(in the rows, 128 means zero)
Known rows, with every step that occurs
gedob, gasum, rame, dubaba, fabu, vifav, sipar: [ 76 109 130 101  93  80 116  85 117 127  98  73 146 136 144 122 154 171
 146 110 197 121 223 118 169 132 173 178  95]
gasum, rame, dubaba, fabu, vifav: [110 118 109 138 156 114  93 123 151 114 201  65 131 131 140 123 157 156
 108 113 164 147 181 132 223 130 160 133 100]
sipar, vifav, fabu, dubaba, rame: [161 149  99 145 144 162 128 134 146 123 152 169 136 102 106 190  88 125
 131  83  98  88 123 119  78 131  65 109 109]
sanis, gasum, vafa: [162 131 136 139 133 130 107 159 135 158 125 139 128 164 127  82 130 116
 145 145 139 162  94 137 156 146 167 129 189]
fabu, vifav, sipar, gasum: [ 70  90 113  81 124 108 101 109 120 154  91  40 123  70 135 123 123 133
 162 148  97 136 148 141 123 129 145 135 142]
vifav, fabu, dubaba: [ 96 136 146 108 152 131 119 132 118 131 137 173 108  94 104 165  99 112
 171 145 100 148 145 143 116  91  85 109  95]
sipar, vifav, fabu: [120 114  87 135 153 141  81 139 121 147 130 166  90 101 124 165 115 130
 164 100 103 112 126 131  89 147 102 125 103]
vafa, gasum, gedob: [138 147 163 154 153  97 172 152  63 147 104 143  40 127 114 111 159  82
 111 115  91 176  65 174 119 127 143 123 138]
sanis, gasum, rame, dubaba, fabu: [165 110 128 161 137 117 114 146 172  90 186 134 130 182 138 146 161 154
  98 166 170 140 159 160 252 144 149 129 128]
dubaba, rame: [171 133 112 122 146 156 134 150 111  94 134 122 117 148 104 116 119 120
 110 166 112 170 107 120 112 146 141 130 155]
dubaba, rame, gasum: [185 146 124 132 130 172 171 138 133  90 186 101 154 155 121  99 158 131
 104 170 115 136  97 111  70 143 139 134 141]
rame, dubaba: [151 114 125  98 164 131 121 164 113 128 182 111 109 165 110 105 146 120
 126 168 113 173 144 161 177 108 167 131 107]
rame, gasum, gedob: [158 144 169 141 155 136 168 153 105 127 148 105 105 147 144  87 171 115
 128 128  96 139  80 169 106 139 155 131 121]
sipar, gasum, gedob: [163 116 144 128 143 111 150 142 118 129 101 101  81 120 156 117 109  87
 109 137  78 161  54 169 152 125 138 108 141]
sanis, gasum: [146 121 137 125 147 144 110 159 111 125 135 141 116 165 107 117 152 146
 150 185 118 143 121 172 155 149 146 122 170]
gasum, vafa: [143 139 127 124 143 134 103 156 115 160 122 127  99 134 114  71 109  92
 145 121 128 193  99 108 129 119 160 127 157]
sanis, gasum, rame: [147 119 155 154 130 143 115 145 139 119 147 115  98 154 103 146 148 145
 147 150 131 154 129 142 178 148 163 136 157]
fabu, vifav, sipar: [ 49  93 127  83 140 120  79 117  77 158  86  62 106  90 107 109 151 150
 178 141 115 145 189 147 114 145 167 156 139]
vafa, gasum, sipar, vifav, fabu, dubaba, rame: [115 151  98 182 114 116 154 109 137 132 122 197 133 106 113 180 123 109
  77  70 126  72  98  92  95 125  53  98 123]
gedob, gasum, rame, dubaba, fabu, vifav: [113 133 120 125 109 101 123 108 138 120 162  91 146 169 142 113 154 168
 131  99 179 129 176 118 191 125 163 152 102]
rame, dubaba, fabu, vifav, sipar: [ 68  84 103  90 154  94  70 121 110 134 126  82 142 111 151 107 157 156
 123 162 162 130 224 164 188 140 158 161 109]
dubaba, rame, gasum, sipar: [149 134 123 140 116 155 146 127 135  90 146 111 172 164 139  87 163 141
  68 167 150 119  98  85 108 143 145 132 154]
gedob, gasum, sipar: [101 128 135 105  98 116 118 123  65 121  65 169 134 181 126  79 128 146
 130 149 155 143 126 106 135 130 153 142 159]
vafa, gasum: [122 135 125 135 151 123 154 146  70 136 135 146  69 124  87 111 151  99
 124 154  90 178 102 143 110 120 123 114 141]
gedob, gasum, sipar, vifav, fabu, dubaba, rame: [135 153 110 136  77 136 142  98 135 120  77 206 177 144 135 166  92 148
 116  64 158  56 122  85  83 129  74 124 125]

Rows
[ 96 145 119 133  93 124 118 101 109 148  84 218 152 136 135 147  91 148
 155  65 140  62 140 109 105 122  81 120 113] | gedob, gasum, sipar, vifav, fabu, dubaba
[ 73  96  94 119 108  73  73 105 151 161  63  68 148  69 185  92 101 116
 127 121 167 128 140 104 153 134 135 133 158] | dubaba, fabu, vifav, sipar, gasum, vafa
[103 136 118 161 121 153 127 114 166 146 170 174 179 106 148 153 134 147
 130  78 124  48 136 109  99 118  73 108 101] | rame, gasum, sipar, vifav, fabu, dubaba
[ 46  94 106 101 148 108  56 113  81 132  76 103 122  86 141 116 141 159
 143 147 156 135 202 145 145 160 132 149 139] | dubaba, fabu, vifav, sipar
[ 97 122  98 126  91 112  93 100  95 149  54 204 129 145 147 138 111 155
 151  81 155  81 124  91  91 141 109 137 118] | gedob, gasum, sipar, vifav, fabu
[136 143 137 120 135 136 141 118 138 106 134 160 125 109 105 177  93 105
 125 154 116 143 126 119  96 107  87 108 109] | vifav, fabu, dubaba, rame
[126  91 157 102 124  88 143 128 100 139  35  88  75  97 163 128 118  92
 127 149  93 150 104 171 134 129 149 129 135] | vifav, sipar, gasum, gedob
[178 113 158 143 134 130 133 148 162 120 203 101 113 182 110 143 166 146
 127 166 139 153 147 164 226 129 187 138 124] | sanis, gasum, rame, dubaba
[202 177 181 148 134 165 215 144 138  97 165 100 149 143 123 113 149 109
  90 116  96 115  77 159  96 126 119 122 132] | fabu, dubaba, rame, gasum, gedob
[116  94 123 101 106  96 116 131 140 166  60  91 112  99 151  91  84  82
 137 147 127 170 114 101 117 110 155 133 154] | vifav, sipar, gasum, vafa
[154 115 143 129 146 136 134 146 139 123 202  90  94 151 101 132 136 123
 126 134 122 183 152 130 200 108 180 142  97] | gasum, rame, dubaba
[ 83 127 109 148 134 138  83 125 129 152 119 194 135  96 130 164  97 139
 136  74 124  81 148 113 133 123  79 105 112] | gasum, sipar, vifav, fabu, dubaba
[115 145 145 142 108 137 160  93 168  96 146 152 185 122 141 149 134 129
  92 155 152  87 110  85  89 107  93 109 112] | vifav, fabu, dubaba, rame, gasum, sipar
[143 134 110 172 111 142 112 115 179 123 118 187 180 140 136 188 121 156
 101 104 150  42 113 122 141 159  78 106 157] | sanis, gasum, sipar, vifav, fabu, dubaba, rame
[170 172 149 146 113 140 177 114 196 130 163 137 175 114 129 127 111  89
 127 111 146 123  78  74  55  97 103 117 108] | vifav, fabu, dubaba, rame, gasum, vafa
[154 159 149 132 126 156 182 110 173  97 186 142 164 108 110 160 132 122
 121 149 122 109 111 110  59 107  84 112  99] | vifav, fabu, dubaba, rame, gasum
[122 142 102 136 152 159 107 141 129 147 151 178 113  86 108 180  95 128
 172  77  89  97 147 146 102 117  63 106  97] | sipar, vifav, fabu, dubaba
[122 131 101 130 100 143 105 126  78 142  81 180 145 181 134  90 116 161
 138  73 140  90 128 107 115 153 132 142 155] | gedob, gasum, sipar, vifav
[181 171 184 149 131 134 207 107 157 104 145 135 141 117 142 161 142  99
 108 116 116 102  76 141  65 115  98 118  93] | vifav, fabu, dubaba, rame, gasum, gedob
[135  74 142 101 110  98 150 119 173 128 141  44 102 111 136 148 113 111
 120 164 118 160 172 125 185 100 174 149  95] | vifav, sipar, gasum, rame, dubaba
[ 55  82  85 102 126  90  79 106 123 129  79  79 139  74 172 127 119 145
 121 157 138 118 165 142 148 141 113 125 146] | dubaba, fabu, vifav, sipar, gasum
[151 156 136 105 100 122 140 138  93 157  80 153 123 168 120  60  98 108
 167 110 146 173  98  95  91 118 166 147 157] | gedob, gasum, vafa
[178 171 150 129 134 191 194 140 146  89 207 111 173 146  99 114 135 126
 106 151 100 119 113 126  87 111 107 110 135] | fabu, dubaba, rame, gasum
